What can hang from each mark:
K_666: K_425 K_493 K_519 K_573 K_715
K_715: K_573 K_666
K_573: K_493 K_666
K_425: K_715
K_581: K_493 K_573 K_666 K_715
K_493: K_573 K_715

Each row was made from one small tree. The marks that hang from a mark follow it in brackets, in the order of their numbers. Every link used is in the known rows. Write each row's tree.
Known rows:
K_425(K_715(K_573 K_666(K_519))): [  4.1  -3.4  -5.2   3.1   0.0  -5.0   1.7   6.2 -30.0  14.8   7.8  15.6
   2.6  -6.9 -23.3   3.1  12.0   7.5 -14.9  -8.6   6.8  -0.8]
K_715(K_573(K_666(K_425 K_493 K_519))): [  3.1 -22.9 -11.7   0.7  -1.7   4.1   5.5  -1.0 -26.2  -0.2 -14.8  20.1
  -2.0   5.4 -16.4   1.5   8.2   3.8 -14.3  -2.3  11.5   4.3]
K_715(K_666): [ 12.0  -0.4 -19.7  11.0   3.2   3.9  -3.3   1.6 -25.3  14.4  14.4   8.4
  -2.2  -4.5 -20.6   1.3   6.4   9.5 -10.1  -1.0   2.3  -5.2]
K_573(K_493): [ 11.2 -15.2 -26.8   5.1  -1.7   8.4  -1.5 -14.5 -23.5  32.0  -3.7 -10.7
  -0.4   2.7 -21.2  -1.8   3.0  10.7  -3.0   5.2   3.5 -10.0]
K_425(K_715(K_573(K_493))): [  5.4 -12.2 -13.7  -5.8   0.3  -6.4   3.0  -6.9 -31.6  27.4   4.2   4.0
   1.7  -4.6 -25.2  -1.0   7.7  12.5  -7.6  -2.7   4.2  -2.0]
K_493(K_573 K_715): [  7.3  -7.8 -34.7   3.6  10.2   1.0   4.1 -19.9 -10.6  13.1 -10.9 -12.2
  -6.9   6.5 -15.1   2.2   4.5  13.0  -3.2   8.0   9.6  -5.4]
K_493(K_715(K_573 K_666(K_425))): [  1.9  -4.4 -29.6   6.5   2.3  -3.6   2.1  -2.2 -25.8   2.1  -7.8  29.1
   0.1   4.6 -19.2   1.0  10.9  14.3  -8.1  -4.7   9.7   1.5]
K_581(K_493(K_573(K_666))): [ 12.8 -25.5 -28.2  10.5   4.6   6.5 -10.5 -17.0 -15.2  22.4  -1.6   2.3
  -8.5   1.9 -25.8   0.9   5.7   8.5  -3.1   7.5   4.4   8.8]
K_573(K_666(K_425 K_715)): [  1.4 -24.9 -10.5  -2.7  11.4   1.6  -3.5  -2.5 -34.6   2.8 -11.5  20.5
  -6.1   7.6 -10.4  -2.5   0.6   1.8 -12.9   0.2   8.4   7.2]
K_581(K_493(K_715(K_666))): [  9.4 -10.1 -35.2  12.5   0.1   0.1 -13.8 -12.9 -18.8  12.4   2.7  10.9
  -2.7  -1.0 -21.6   0.6   8.3  13.1  -3.1   1.2   8.0   4.6]
K_573(K_493 K_666(K_715)): [  7.9 -35.4 -18.0  -0.2   5.4   9.7 -10.5  -7.4 -29.7  23.3  -8.1  -0.1
  -4.1   1.5 -22.8  -1.9  -1.8   9.6   0.7   5.5   2.1   0.0]
K_666(K_573 K_715): [  6.7 -15.5 -31.5 -15.5   7.6 -12.9  -2.0 -14.3 -34.9  -5.6 -10.3  42.0
  -7.7   1.9 -11.8  -6.6  -0.1   7.4 -11.6   2.5  15.6   0.4]
K_666(K_425): [  3.3  -7.4 -19.5   2.1   5.1   1.4   5.5  -8.6 -30.0  10.7  -9.4  12.5
  -2.4  10.4  -8.1  -2.9   5.3   2.1 -17.8  -1.1  10.9  -1.0]
K_581(K_573(K_493(K_715)) K_666(K_425 K_519)): [  1.3 -41.2 -45.0  10.1   2.8   9.0   1.4   2.4 -19.4  14.3 -23.8 -18.2
  -1.2  13.5 -23.3   1.7   8.2   6.2 -11.7   7.0  12.0   9.2]
K_425(K_715): [  5.6  -3.6  -7.0  -5.5   7.0  -8.7   3.0  -6.2 -28.2  19.6  12.3 -13.2
  -1.5  -6.4 -12.3   0.0   3.8   5.6 -13.6  -1.0   6.2  -4.1]
K_425(K_715(K_573 K_666(K_493 K_519))): [  4.9  -4.8  -3.9  -1.2   2.9   0.3  -2.6   8.5 -29.9   9.2  12.1  17.9
   0.3  -7.6 -25.4   4.0   9.5  10.0 -16.1  -9.1   8.2   1.4]
K_666(K_425 K_519 K_573(K_493(K_715))): [  1.2 -33.4 -34.0   1.4  -1.1   5.3   1.0 -10.3 -23.3  11.7 -31.8  19.9
   0.5  16.5 -10.4  -1.9   4.2   0.4  -9.7  -0.4  21.9  -2.3]
K_581(K_715): [  6.0  -8.2 -31.7  -2.6  -3.3 -15.3   4.0  -9.2 -19.4  -2.4   2.6  -7.7
  -0.7  -1.9  -1.0  -0.9   2.6   8.7  -5.2   7.9   7.5  -5.0]
K_581(K_666(K_519)): [  8.3 -12.7 -22.9  11.3  -1.9   0.1   8.6  -1.9 -14.3   8.5  -3.1 -33.9
  -0.7  -2.6 -13.4   4.3   5.6  -1.0 -15.6   5.8   7.8  -2.2]
K_573(K_666(K_519)): [  7.8 -21.4  -7.7   9.4  -1.6   3.3   3.6  -4.8 -16.9  12.9  -9.3 -20.5
  -1.8  -0.7  -8.9   3.4   3.7  -2.6  -8.7   5.0   7.4  -6.4]
K_425(K_715(K_573)): [  4.1  -3.0 -10.2  -8.0   2.1 -14.3   7.5  -5.6 -31.3  15.6   6.3   6.7
   0.2  -7.0 -18.2  -0.6   8.5   9.6 -12.8  -3.2   6.5  -1.6]

Which tree is each row?
[  1.0 -28.4   5.6   0.1   9.6  10.4  -3.1   6.6 -25.3   7.4  -1.7  -7.5
  -4.0   3.2 -10.4   4.2   1.0  -3.1 -17.1  -3.5  12.1   5.8]  K_573(K_666(K_425(K_715) K_493 K_519))
[  4.8 -41.2 -51.8   1.9  -1.8 -16.5  -7.4  -0.3 -18.9 -11.2   4.2  13.7
  -3.9  -0.8 -13.5  -0.2   2.4   4.9  -6.3   7.7  12.5  25.4]  K_581(K_493 K_666(K_425 K_573) K_715)
[  7.8  -6.1 -15.4   6.2  10.5  15.0  -8.3   8.0 -30.4   4.4  12.6  25.4
  -4.9   3.4 -20.9   1.5   3.9   9.6 -17.2  -6.1   7.4   4.3]  K_715(K_666(K_425 K_493))
[ -0.7 -27.1  -6.4   1.3   6.9   5.1  -1.6  -2.2 -31.1   1.3 -24.4  16.0
  -3.6  11.6  -7.3  -0.7   3.1  -4.1 -16.7  -1.6  12.8   4.0]  K_573(K_666(K_425 K_519 K_715))
[  4.1 -34.2 -41.3  -8.0   5.5 -11.1   0.3   9.1 -19.9 -21.6  10.6   1.0
  -6.0  -2.5  -8.2   2.1  -3.8   6.3 -10.4   7.6  13.3  17.6]  K_581(K_666(K_425 K_493 K_573) K_715)
[  8.7 -17.6 -35.9 -11.9   7.7  -4.7  -2.1 -12.7 -19.0  -7.2   1.5   9.2
  -8.8  -2.4 -11.1  -0.4  -2.7  12.4  -6.1   5.0  17.8  -0.7]  K_666(K_493(K_715) K_573)
[  2.6 -13.6 -27.2  -2.4  17.4  13.4  -2.3  -9.8 -19.9   1.4  -9.4  10.9
  -9.5  15.4 -14.4   1.4   1.7  11.9 -13.8   0.9  15.5   6.2]  K_666(K_425 K_493(K_573 K_715))
[  7.6 -25.9 -34.3   0.2   3.2  -1.2   2.4  -1.2 -10.9  -8.5  -1.0 -21.4
  -5.5  -4.6 -14.1   5.4  -0.4   3.9 -11.2   6.9  16.5   4.2]  K_581(K_666(K_493(K_715) K_519 K_573))
[  2.8 -14.9 -30.1   6.9   3.7   0.3  -1.2  -1.7 -21.0  -0.1 -12.0  19.7
  -1.0   6.4 -11.0   2.0   6.3   5.1 -10.0  -2.8  16.7  -1.3]  K_493(K_715(K_666(K_425 K_519 K_573)))
[  2.7 -22.5 -33.1 -11.9  12.0  -0.2  -2.0  -7.5 -25.7 -10.8  -7.1  28.4
  -8.5   8.8  -8.5  -1.7  -2.0   8.4 -12.8  -0.1  21.9   6.7]  K_666(K_425 K_493(K_715) K_573)
[  0.5 -20.2 -29.3 -15.6  11.9  -8.6  -1.8  -8.9 -41.9  -7.8 -18.6  60.9
  -7.2  12.9  -9.2  -8.1   0.8   3.3 -18.1  -3.0  19.5   8.0]  K_666(K_425 K_573 K_715)
[  7.4 -12.9  -7.2  -3.5   7.9   0.8  -7.5   8.6 -27.2   8.3  18.0   9.8
  -3.0  -8.5 -20.3   3.6   3.1   5.5 -14.8  -6.2  11.8   1.2]  K_425(K_715(K_666(K_493 K_519 K_573)))
[  5.8 -25.7  -8.2   0.6  10.5  10.6  -3.0   1.5 -25.5   5.0   2.9  -0.9
  -7.2   3.0 -12.4   1.3  -1.3   3.1 -12.4   1.6   8.0   6.4]  K_573(K_666(K_425 K_493))
[ -4.2 -19.4 -20.6  -3.9  -0.8   5.7   0.6  -9.4 -39.9   4.9 -42.9  54.7
   1.9  21.9 -16.9  -5.5  10.8   4.1 -19.6  -7.5  17.7   2.1]  K_666(K_425 K_519 K_715(K_573(K_493)))
[ 11.7 -13.5 -21.8   3.9   2.5   8.9  -7.6   4.9 -22.0  -0.9   7.9  22.9
  -4.6  -2.9 -20.0   2.7   3.4   6.2 -13.2  -2.3  13.6  -1.9]  K_715(K_666(K_493 K_519 K_573))
[ 10.0 -28.3 -31.6   1.7  -6.9   3.6   1.2 -13.8 -20.1  18.4 -18.3   6.7
  -0.1   4.7 -15.8  -1.6   3.7   1.8  -7.0   4.4  15.5  -9.8]  K_666(K_519 K_573(K_493))
[ -2.6 -13.2  -2.4  -6.9   4.9   5.6   2.0   1.8 -31.7   1.5 -11.8  22.3
  -0.6   9.6 -12.5   1.2   8.4   1.6 -26.2 -10.2  18.5   4.8]  K_666(K_425(K_715(K_573)) K_493 K_519)
[  6.1  -1.4 -31.6   6.3  -0.4  -6.3   2.4  -5.4 -21.8   3.6  -2.2  17.1
   0.0  -2.5 -20.6   1.9  10.3  16.7  -4.0  -1.5   7.1  -3.4]  K_493(K_715(K_573 K_666))
[  1.9 -40.8  -2.2   7.2   2.7  15.4  -4.6   3.2 -26.2  32.1 -12.2 -14.3
   1.6   6.8 -18.5   2.3   2.5  -1.7  -7.1  -1.6   6.8   1.3]  K_573(K_493 K_666(K_425(K_715) K_519))
[  0.0 -16.3  -4.0  -3.1  14.5  16.4  -1.9  -0.8 -24.4   9.1  -9.4   8.4
  -5.7  14.1 -14.5   3.2   4.5   1.2 -24.8  -5.9  17.9   5.4]  K_666(K_425(K_715) K_493(K_573) K_519)
